Known rows, with every step that occurs
kiliku/momu/zeled/sepagaz/bege: -.10,-.09,-.07,-.18,-.43,.36,.39,-.08,.12,-.07,.30,.36,-.02,.11,-.09,.30,.05,.08,-.05,-.11,.09,-.08,.29,-.33,.15,-.12
momu/zeled/sepagaz: -.14,-.17,-.05,-.12,-.18,.06,.31,.04,-.09,.04,.11,.10,.10,.16,-.02,.40,.03,-.05,.00,-.28,-.04,.09,.33,-.17,.18,-.25
momu/zeled/sepagaz/pero/beso/mabe: -.40,-.04,-.11,-.09,-.10,.16,.36,.24,-.17,.08,.16,.33,-.02,.22,-.10,.31,.15,.00,.19,-.32,-.04,-.19,.26,.25,.20,-.28
kiliku/momu/zeled: -.01,-.10,-.03,.02,-.27,.08,.20,-.14,.17,-.06,.15,.22,-.07,.07,-.03,.14,-.01,.07,.09,-.16,.16,-.25,.01,-.16,.17,-.23
vebirur/kiliku/momu/zeled/sepagaz: .00,-.09,-.03,-.09,-.40,.07,.37,-.05,.13,-.04,.31,.16,-.01,.11,-.27,.32,-.01,.11,-.09,-.13,.10,-.45,.08,-.11,.06,-.11
lobem/kiliku: -.02,.04,.09,.04,-.04,-.10,.01,-.05,.01,.06,.14,-.04,-.05,.14,-.14,.06,-.08,.15,-.06,-.07,-.10,.00,.02,.03,-.14,.15
kiliku/momu/zeled/sepagaz: -.06,-.08,-.13,-.16,-.39,.19,.37,-.03,.11,-.05,.20,.27,.01,.14,-.04,.32,.07,.04,.02,-.24,.04,-.13,.20,-.26,.13,-.27
vebirur/kiliku: .08,-.02,.07,.06,-.06,-.10,.04,-.01,.02,.01,.13,-.08,-.03,-.02,-.24,.03,-.06,.06,-.12,.08,.06,-.34,-.11,.13,-.07,.11
bege/sepagaz/pero/beso/nidel: -.34,.11,-.04,-.21,.15,.23,.15,.07,-.07,.02,-.10,.21,-.23,.25,.14,-.10,.07,.25,.20,.16,-.04,-.06,.15,.05,-.04,.01
vebirur/kiliku/momu/zeled/sepagaz/pero: -.25,-.09,-.09,-.13,-.33,.15,.39,.10,.11,.02,.37,.33,-.11,.11,-.30,.25,.08,.10,-.02,-.17,.04,-.39,.04,-.02,.04,-.09
zeled/momu/bege: -.04,-.07,-.18,.12,-.23,.21,.19,-.07,.11,-.17,.15,.11,.18,.08,-.04,.04,.12,.05,-.01,-.06,.13,-.02,.07,.03,.02,-.08
nidel/beso: -.09,.05,.01,.11,-.14,-.06,-.02,-.18,.17,-.02,-.14,-.14,-.07,-.09,-.15,-.01,-.03,.03,.12,-.02,-.01,-.01,-.07,.12,.01,-.22
kiliku/momu/bege/sepagaz/beso: -.23,.08,-.14,-.12,-.26,.62,.27,-.30,.25,-.08,.18,.46,-.05,.18,.05,.02,-.01,.43,.13,-.02,.18,-.18,.12,-.06,-.06,-.04
kiliku/momu/bege: -.03,.12,-.10,.11,-.32,.35,.20,-.24,.18,-.17,.23,.40,-.04,.05,.00,.08,.06,.15,-.04,-.01,.18,-.12,.03,-.09,.03,.02
sepagaz/zeled/momu/kiliku: -.10,-.23,-.03,.22,-.05,.07,.19,-.08,.14,-.10,-.03,-.15,.18,.39,-.22,.02,.05,.05,.06,-.16,.16,-.06,-.21,-.11,.14,-.05
zeled/sepagaz/kiliku: -.07,-.07,-.01,-.11,-.03,.36,.22,.11,.05,.05,.11,.07,.08,.09,-.30,.22,.00,.02,-.10,.06,-.12,.17,.15,-.13,-.01,.29
pero/beso: .02,.09,-.02,.13,-.06,.07,.06,.00,-.02,.01,-.10,-.04,-.07,-.01,.00,.04,.09,.21,.18,.08,.00,-.13,.06,.17,.13,-.11
vebirur/kiliku/momu: .12,.04,-.01,.03,-.25,.02,.12,-.08,.21,-.06,.24,.09,-.10,-.02,-.25,-.01,-.03,.13,-.09,.12,.12,-.54,-.18,.05,-.09,.09
zeled/momu/kiliku: -.08,.06,-.10,.08,-.06,-.13,.06,.03,.11,-.15,.10,-.07,.17,.18,-.16,.03,.01,.00,.03,.02,.05,.02,-.18,.00,.00,.05
zeled/sepagaz: -.08,.02,-.11,-.25,-.15,.13,.21,.14,-.05,.01,.06,.06,.11,.08,.00,.22,.09,-.03,-.09,-.10,-.14,.14,.24,-.13,-.04,-.04
lobem/kiliku/momu/bege/sepagaz/pero: -.32,.16,.00,-.21,-.28,.44,.25,-.20,.16,-.02,.40,.52,-.17,.25,-.03,.02,.01,.38,-.04,-.05,.00,.05,.11,-.04,-.24,.31
nidel/beso/pero: -.18,.05,-.07,.18,.12,.01,.05,-.01,.05,-.05,-.16,.01,-.17,-.13,-.22,.05,.02,-.04,.11,.08,.09,-.07,-.03,.30,-.06,-.08
bege/sepagaz/kiliku: -.03,-.08,.15,-.22,.08,.41,.07,-.15,.13,.08,.07,.03,-.01,.10,-.11,-.08,-.17,.19,-.03,.26,.03,.18,.05,-.07,-.11,.50
nidel/beso/mabe: -.08,.12,.00,.11,-.10,-.12,-.03,-.14,.13,-.05,-.03,-.05,-.02,.00,-.19,-.07,-.05,-.14,.09,-.08,.05,-.33,-.15,.36,-.06,-.22
vebirur/kiliku/momu/zeled/sepagaz/beso: -.16,-.14,-.13,-.01,-.33,.19,.39,-.02,.19,.04,.25,.20,-.05,.16,-.37,.30,-.02,.29,.09,-.21,.09,-.64,.05,.01,.08,-.32
sepagaz/beso: -.24,-.08,-.14,.11,.10,.16,.02,.04,.08,.08,-.08,.05,-.04,.08,-.14,-.01,-.01,.27,.25,-.11,.00,-.25,-.03,.14,.03,-.27

Rows
.01,-.02,.08,-.27,-.09,.53,.15,-.20,.30,.01,.14,.18,-.08,.10,-.11,-.10,-.12,.24,-.02,.27,.09,-.01,-.02,-.15,-.13,.47 : bege/sepagaz/kiliku/momu
-.06,-.13,-.06,-.06,-.15,.56,.26,-.20,.22,-.11,.21,.13,.17,.17,-.13,-.02,.00,.20,-.03,.15,.15,.13,.11,-.03,-.07,.33 : zeled/momu/bege/sepagaz/kiliku
-.13,.00,-.04,-.27,-.19,.33,.23,.09,-.04,.00,.19,.17,.06,.03,-.09,.19,.07,-.01,-.17,.08,-.09,.20,.36,-.20,-.04,.13 : zeled/sepagaz/bege
-.06,-.33,-.04,-.27,-.11,.37,.27,-.14,.17,.00,-.07,-.14,.15,.32,.05,-.15,.05,.17,.07,-.07,.14,-.05,.04,-.15,-.03,-.04 : bege/sepagaz/zeled/momu
-.33,-.08,-.16,-.22,-.32,.27,.40,.12,.10,.00,.24,.44,-.07,.15,-.06,.25,.15,.05,.11,-.28,-.02,-.09,.17,-.18,.12,-.22 : kiliku/momu/zeled/sepagaz/pero
-.23,.05,-.12,.02,-.07,.53,.34,-.15,.16,-.07,.28,.45,-.16,.11,-.26,.09,-.04,.42,.01,.14,.30,-.57,.04,.24,-.17,.17 : vebirur/kiliku/momu/bege/sepagaz/beso/pero
-.06,.13,-.04,-.19,-.34,.51,.26,-.33,.20,-.14,.25,.42,-.02,.12,.16,.03,.00,.24,-.05,.07,.18,.00,.15,-.16,-.09,.15 : kiliku/momu/bege/sepagaz
-.03,-.09,.01,-.09,-.44,.23,.38,-.09,.13,-.04,.43,.24,-.05,.06,-.33,.30,-.03,.14,-.17,.01,.13,-.40,.16,-.16,.06,.02 : vebirur/kiliku/momu/zeled/sepagaz/bege
-.09,-.08,-.02,-.08,-.33,.63,.35,-.42,.22,-.11,.15,.37,.01,.28,.09,.02,.03,.27,-.02,-.04,.27,-.07,.10,-.25,.02,.08 : kiliku/momu/bege/sepagaz/zeled
-.07,-.35,-.12,.26,-.19,.38,.33,-.18,.15,-.12,.00,.02,.19,.30,-.12,.03,.15,.10,.05,-.22,.24,-.09,.00,-.09,.17,-.17 : sepagaz/zeled/momu/bege
-.27,-.04,-.05,-.27,.06,.34,.08,-.08,.09,.12,-.07,.06,-.03,.17,.05,-.07,-.09,.37,.21,.00,.01,-.09,.12,.06,-.11,-.07 : bege/sepagaz/beso
.02,-.01,.02,.25,-.17,.56,.19,-.26,.29,-.11,.26,.38,-.07,.05,-.34,.08,-.04,.19,-.07,.16,.18,-.05,-.07,-.08,.05,.41 : sepagaz/kiliku/momu/bege
-.24,-.14,-.19,.07,-.13,.25,.45,.12,.08,.01,.24,.32,-.13,.14,-.42,.36,.02,.25,.09,-.14,.17,-.68,.08,.14,.04,-.20 : vebirur/kiliku/momu/zeled/sepagaz/beso/pero
-.30,.22,-.01,-.10,-.33,.47,.30,-.18,.15,-.03,.32,.48,-.22,.24,-.03,.06,.07,.54,.09,.01,.01,-.04,.15,.09,-.16,.23 : lobem/kiliku/momu/bege/sepagaz/pero/beso
-.02,-.05,.06,.06,-.30,-.02,.20,-.19,.16,.00,.27,.16,-.11,.20,-.16,.19,-.09,.23,.02,-.22,.04,-.23,.02,-.12,.01,-.06 : lobem/kiliku/momu/zeled
-.09,-.05,.08,-.03,-.34,.50,.34,-.43,.22,-.05,.27,.29,-.04,.40,-.06,.08,-.06,.41,-.08,-.12,.16,-.06,.11,-.20,-.12,.22 : lobem/kiliku/momu/bege/sepagaz/zeled
-.31,.04,-.09,-.08,-.38,.20,.40,.07,.08,.06,.29,.35,-.19,.26,-.20,.31,.14,.37,.17,-.28,-.12,-.16,.20,.00,.05,-.14 : lobem/kiliku/momu/zeled/sepagaz/pero/beso
-.02,-.02,-.10,-.13,-.24,.46,.30,.05,.23,-.03,.19,.22,.01,.09,-.31,.18,.05,.08,-.08,.07,-.06,.00,.08,-.22,-.03,.28 : zeled/sepagaz/kiliku/momu
-.12,-.25,.04,.00,-.09,.26,.32,.00,.01,.07,.15,.09,.07,.16,-.29,.40,-.07,.01,-.03,-.14,-.02,.14,.25,-.17,.21,.06 : momu/zeled/sepagaz/kiliku
-.10,-.01,.13,-.02,-.02,.60,.19,-.33,.09,-.02,.20,.28,.04,.13,-.08,.09,-.13,.22,-.10,.20,.13,.29,.19,-.05,-.05,.53 : momu/bege/sepagaz/kiliku
-.09,.02,-.10,-.01,-.30,.63,.39,-.09,.21,-.09,.29,.39,.05,.12,-.30,.29,.06,.13,-.13,.06,.01,.09,.19,-.21,.01,.33 : zeled/sepagaz/kiliku/momu/bege
